Each row was made from one small tree. The marks that hang from a mark follow it in brackets, in the order of their numbers. Every link used is in the known rows. Write each row's tree.
Known rows
q_157(q_925(q_478 q_483 q_752(q_143))): [ -1   9  -5 -12  -1  -1  -8  13 -13   6   3   3 -11   5  -8   5  -8  19
 -18   4  -8   0   6  12  10  -2   2 -13   1   8 -12  -8  -8]
q_143(q_157(q_925)): [ 13 -11   0   0 -19  -4  -4  -2  -4   5 -14   4  -3  -7 -14  -2 -18   9
   0   7   9   7   6  -2  -2   5   0  -6  -4   6   4   0   1]
q_925(q_483 q_752): [-14  16   3 -10  10  -3  -5   2  -1   3  20   6  -4  11   4  -5  -3   9
  -7   0 -10   3   5  11  14   0   1  -5   8   0  -7 -14 -15]
q_143(q_157(q_925(q_478 q_752))): [  6 -11   1  -7 -18  -5  -9   3 -11   5 -10   8  -6  -2 -10  -5 -13  13
  -6   9   4   4   5   2   0   6   2  -5   0  10  10  -9  -6]
q_157(q_925(q_143 q_483 q_752)): [ -8  12  -3 -14   4  -6  -2   9  -3   8  11  -1  -8   2  -3   0 -13  13
 -14   1 -16   2  11  11   9   2   6 -15   5   4 -12  -3   1]
q_250(q_475(q_782(q_662(q_925(q_752))))): [-12  -1 -12 -11   3 -12   9 -10   7   3   9  -2  -6   0   3  -4   5   2
   5   7  -5   6  11   2   3   5   2  -6   7  -7   9  -1   9]
q_157(q_925): [11 -3 -8 -2 -5 -5  0  3 -4  4 -9  2 -4 -1 -6  6 -9  9 -7  5 -1  6  9  2
 -5 -1 -3 -7 -8  4 -5  6  8]
q_475(q_925(q_157 q_478)): [ -4  -6   1   0   9  13 -23  -2 -16  -3  -6  10   2 -17  -7  -2   4   5
 -12  10  -2  -9   4  -1   4  -2 -11 -12   4   3   3   2  -9]
q_752(q_143 q_662(q_157(q_925(q_478)))): [ 12   5  -1 -15 -23  -4   0  14   2  -2 -13  -9 -16  -5 -25   3   9   8
   2  -5   6   5   6   7   8  -5  13  -1   1  10  -8   3  -8]
q_782(q_662(q_925(q_752))): [  4   7   7 -10 -12 -11  10   0   9   1  12   2  -4   1  -6  -5   2   0
   3  -3  -5  15   2   4   5  -3  -9   0   8  11  -3 -10   0]
q_250(q_475(q_925(q_157))): [ -9  -2 -13  -2  10  -4 -11 -11  -2  -2  -4   4  -1 -10  -3  -8   2   1
  -2   6   1  -8  10  -4  -6  -8  -3 -16   6 -10   9   6   7]
q_143(q_662(q_157 q_925(q_478 q_752))): [ -1   3  -3  -7 -24  -8  -9   7   2   1  -2  13  -9  -4   0  -8   5   1
  -1  12  -2  12  12  -4  16  -3   1 -11  -8  14  19 -12  -4]
q_782(q_662): [ 10   4   6  -5 -11   0  13   0   9   5  10  -2  -3  -3  -6   1   2  -1
   9  -9   2   8  -5   2   8  -2  -2   5  10   8  -3  -6  -4]
q_475(q_925(q_483)): [  3  14   3   0  16   9  -9  -8  -5   5   3   5   4 -12  -8   1  -8   0
  -3   9  -7  -1   7   3   7  -5 -13 -12   6  -4 -11   0 -10]
q_662(q_925(q_752(q_143))): [ -9   7   2 -10  -4 -15  -4   3  -1  -6   2   3  -6   6  -4  -7  -5   1
  -7   4  -9   8   6   4  -1  -3 -10  -8  -4   4  -6 -10   4]
q_250(q_475(q_782(q_662))): [ -8  -2 -13  -6   4  -5  12 -11   8   5   7  -5  -5  -3   2   0   6   1
   8   5  -1   3   7   0   4   5   6  -4   8  -8   8   3   8]
q_475(q_782(q_157(q_925(q_483 q_752)))): [-3 -5 -2 -6  8  4  0 -4 -2  3  3  1 -2 -4 -6  9 -2 10  1 14  1 12 13 14
  9 22  0 -1  3  8  0  0  2]
q_483(q_157(q_925)): [ 17  -1  -7   6 -13  -6   0  -3   3   3 -13   3  -1  -8 -12  -3  -8  -2
  -6  13   6   6  11  -7   3   7   4  -2  -4   2   2   0   6]
q_143(q_157): [  6  -9   6   1 -15   0  -4  -5  -2   3  -7   3   0  -6  -9  -6 -12   2
   5   4   9   3  -1  -3   1   6   2  -1   2   3   8  -4  -4]
q_752(q_143): [ -1   6   5  -3  -3   0  -1   6   0  -1  -2  -6  -8   1  -9   2  -7   1
   5  -6   4  -4  -7   2   5  -4   4  -1  -1   1 -14  -5  -2]
q_483(q_157(q_925(q_478 q_752))): [ 10  -1  -6   0 -13  -7  -5   2  -3   3  -9   6  -4  -2  -9  -6  -4   3
 -12  15   2   3  10  -3   6   8   5  -1  -1   6   8  -9  -2]
q_662(q_143(q_157)): [ -2  -4   5  -1  -2   0  -7  -8  -8  -3  -3   0  -3   0  -5   5 -10   1
  17   5   7   5  -4 -10  -9  13  11   0  -7  -1   1   4   0]
q_483(q_157(q_925(q_143 q_478))): [ 10   0  -7   2 -14  -1  -2   4  -1   4  -9  -4  -3 -11 -13  -3  -5  -1
 -13  12  -3  -2   8  -6   8  11  10  -7   4   5   3   0   5]
q_475(q_925(q_157 q_483 q_752)): [-11   7   6  -6  18   4 -23  -6  -8  -1   9  16   2  -7  -4  -7  -6   7
  -9   8  -5  -1  11   6  11  -4 -12 -12   5  -1  -6  -6 -15]
q_143(q_662(q_157)): [  6   2  -2   0 -20  -2  -4   3   9   5  -4  11  -6  -6   0  -4   1  -2
  11   5   8   9   7  -6  17  -4   8  -4  -7   8  16  -6  -5]
q_143(q_157(q_925(q_752))): [  8 -10   2  -6 -17 -10  -7  -1  -5   6 -10   9  -5  -1 -10  -6 -18  11
   0   8   7   8   7   2  -2   4   0  -4  -3   7   7  -8  -3]
q_143(q_157(q_925(q_478 q_752)) q_662): [ 12 -10  -1  -8 -35  -5  -5   6  -5  14  -7  15 -13  -4  -9  -9 -18  10
   0   8  12   7  12  -5  16   1   2  -8  -2  19  24 -14  -6]
q_782(q_157(q_925(q_478)) q_475): [ 20  -6  -9   3  -5   4   3   3   0   5 -15   0 -14  -9 -13   5   7  11
  -3   2  -3   9   2   4  -6   5  11  -9  12  18   2   3  -5]
q_662(q_143 q_157 q_925): [ -6   5  -3  -2  -1  -9 -14  -6  -4 -17 -11   2   0  -6  -5   7   4  -2
  11  19  -8  18   5  -9 -13  10   9 -13 -21  -3  -5   9   7]
q_143(q_157 q_662(q_925(q_483))): [  9   1   0   1 -33  -1  -2  -2   3   9   0   8  -5 -12 -13  -9 -20   1
   3   9   9  12  13  -9  22   1  -5 -19   0  13  13  -5   3]

Which tree is each row?
[ 1 -4  6 -6  3  7  9 -9  4  1  9 -4 -3 -8 -8 13  4  2 20  7  6 15  2  7
  8 26  5  7  7 10  0  1  2]
q_475(q_782(q_157 q_662(q_143)))
[-16  17  -1  -9   6 -12 -18  -5  -4 -14   3   7  -2   2  -3   4   2   5
   7  19 -14  21   8  -1  -3  10  10 -16 -15  -3  -9   0  -3]
q_662(q_143 q_157 q_925(q_483 q_752))
[-10  14  -1  -6   0   5 -11   7  -8   2  14   5  -5   3  -2  -7   5   8
 -18  11  -9  -3   3   5  23   8   8  -7  14   5   3 -19 -21]
q_925(q_478 q_483(q_157) q_752)
[-15  13   6 -13  -2   6 -14  13 -13   4  13   2 -12   6  -8  -4  -4  16
 -12   2  -6  -6  -5  11  22   2   8  -9  13   8  -6 -22 -24]
q_925(q_478 q_483 q_752(q_143(q_157)))
[ -1  11  -3  -6 -19  -8  -6   3   8   3   5  13  -7  -4  -1  -8  -2   1
   2  10  -2  16  15  -2  21  -5   0 -15  -7   9  10  -9  -3]
q_143(q_662(q_157 q_925(q_483 q_752)))
[ -2  -5   1  -5  -4   3   6  -5   3   1   4   0  -2 -11  -4   8   9   3
   6  16  -7  17   6   5  15  17  -1   0  -2   4  -1   1  -2]
q_475(q_782(q_662(q_157 q_925(q_478))))
[-10  -1 -13  -7   6  -5  10 -12   5   3   7  -6  -6  -1   3   4   5   1
  13   6   0   4   7  -3   0   9   9  -4   5 -10   7   6   9]
q_250(q_475(q_782(q_662(q_143))))
[-23  19   3 -13   3   6 -10  13  -5   5  23  -5  -7  -2  -1 -10   3   4
 -21   6 -22 -12   1   6  28  13  18 -13  24   6  -1 -18 -16]
q_925(q_143 q_478 q_483(q_157) q_752)
[-12   1   3 -21  -7  -6 -10  11 -10  -6   2   3 -12   9  -1  -5  22  10
  -3   3  -6   1   4   7   3   6  14   6   5  10  14 -11 -20]
q_925(q_478 q_752(q_662(q_143 q_157)))
[-27   4   6 -19   4  -2  -9  17 -10   2  15  -3 -10   4   7 -10   8   6
 -15  -2 -21 -14  -4  10  10   8  13  -4  16   9   7 -17 -12]
q_925(q_143 q_478 q_752)
[  2   0  -1 -15 -23  -2   6   9   0  -3   0 -13  -7 -10 -17  -6   9   0
 -12  -1  -8   2  12   3   6   3   1  -9  15  12   4   7   4]
q_752(q_662(q_925(q_143(q_157) q_478)))
[-17   8   9 -26  -6 -15  -1  11   8   0  12  -4 -11   4   0 -15  10   1
  -1  -7 -15   0   8  12   9   3  17   3  13   7   6 -11 -11]
q_925(q_143 q_752(q_662(q_157)))
[ -2  -1   1  -1  -8  -6  -7  -9  -9 -10  -5   0  -1  -4 -10   4 -12  -1
   8  13  -1  13   4 -12 -13  13   0 -13 -12   1  -3   8  12]
q_662(q_143(q_157) q_925)
[ -8  -2 -14  -7   2  -8  11 -11   7   3   6  -5  -5  -4   0   0   5   0
   5   8  -3   5  10   0   2   5   1  -8   6  -8   7   4  12]
q_250(q_475(q_782(q_662(q_925))))
[ 10   9   4 -13 -28  -3   5   6   4  -2  -2 -12 -12  -8 -31  -3  -8   3
  -1  -5   5   7   9   4  13  -3   0 -10  10  10 -13   3  -1]
q_752(q_143(q_157) q_662(q_925(q_483)))
[ 19   1 -10   4  -3   8   3   3   0   7 -10  -1 -14 -10 -14   8   5  13
  -6   3  -5   9   3   6   1   6  12 -15  15  17  -4   3  -8]
q_782(q_157(q_925(q_478 q_483)) q_475)
[  5  14   0   3   8  15 -13  -4 -10   5  -1   5   3 -17 -12  -1  -1  -1
 -11  17  -6  -6   6   0  12   1  -8 -13  11  -1  -4  -4 -14]
q_475(q_925(q_478 q_483(q_157)))
[  4   8   2  -3 -21  -5  -4   8   6   0  -6   2 -12  -5 -11  -1  -8  -1
   8   0   6   6   2  -4  14  -8   3  -9  -8   7  -4  -7   0]
q_752(q_143(q_662(q_157 q_925)))
[-11   5  -4  -5 -11  -3 -13   9  -4 -10  -7  -5  -1 -16  -7  -3  12   1
 -12  15 -21   4   3   0   3   7   8 -20  -2   5   1   1   3]
q_662(q_157 q_925(q_143 q_478))
[ 14   4   3  -2  -2  -1  20  -7  13   8   6   0 -16  -1  -2   7   6  -1
  23  -7  -7  17 -10  -9   1   0  15   2   5   5 -10   2 -14]
q_782(q_475 q_662(q_143))
[ 13   2  -6   3 -18  -6   2   1   6   7  -8   0  -5 -11 -12  -5 -12  -5
  -5  10   2   4  12  -9  12   8   9  -7   1   6   5  -1   8]
q_483(q_157(q_925(q_143(q_662))))
[  1   4  -2 -15 -21  -5   1  10   2  -7  -4 -11  -6 -12 -16  -4  19   0
  -9   3 -11   6  11   4   6   3   7  -9   8  10   4   7   0]
q_752(q_662(q_157 q_925(q_143 q_478)))
[-14  18   0  -8  -2  -9  -3   2   4  -3  14  -3  -2  -4  -5 -11  -7  -3
 -15   9 -21   5  11   3  13   7   0 -19   8   2  -8  -6   5]
q_662(q_925(q_143 q_483(q_157) q_752))
[  6   1   4  -3 -30  -1  -4   8  -1   5  -6   1 -13  -8 -17  -4 -17   1
   5   1  11   2   0  -6  16  -3   0 -11  -2  12   1 -10   0]
q_752(q_143(q_157 q_662(q_925(q_478))))
[-1 -4  2 -6 -1  2 13 -8  6  4  9 -1 -1 -7 -3  7  2  0  6 11 -5 16  7  4
 14 15 -7  2  0  3 -4  3  3]
q_475(q_782(q_662(q_925)))
[-19   6   0 -13  -8 -10 -17  10  -4 -10  -2   2  -4  -7  -1  -9  12   4
 -13  14 -24   6   5   5   4   6   8 -16  -1   6   5 -10  -4]
q_662(q_157 q_925(q_143 q_478 q_752))
[ -7  -1 -13  -5  14  -1  -3 -15   1   2  -3   0  -2 -12  -5  -1   3   0
   5  14   1  -1  14   4  -4   7  -3  -9  11  -8  11   3   7]
q_250(q_475(q_782(q_157) q_925))
[ 11  -6   1   0 -37  -5  -1  -2   4   7  -5  10  -6 -11 -11 -11 -18  -2
   5   9  11  12  12 -11  15   0  -6 -14  -3  14  18  -6   5]
q_143(q_157 q_662(q_925))
[ -6  17  -4   0  -5  -1   0   0   4  -3   9  -9   1 -13 -10  -4  -7  -6
 -15  10 -18   4  10  -3  12   7   0 -23   8   0 -13   5  12]
q_662(q_925(q_143 q_483(q_157)))
[-13  11 -13  -9  14  -4  -9  -5  -6   3   5   3  -5  -3   0  -8   4   5
  -8   8  -8  -9   9   2   0  -7  -2 -16  14  -9   8  -6  -5]
q_250(q_475(q_925(q_478 q_483 q_752)))
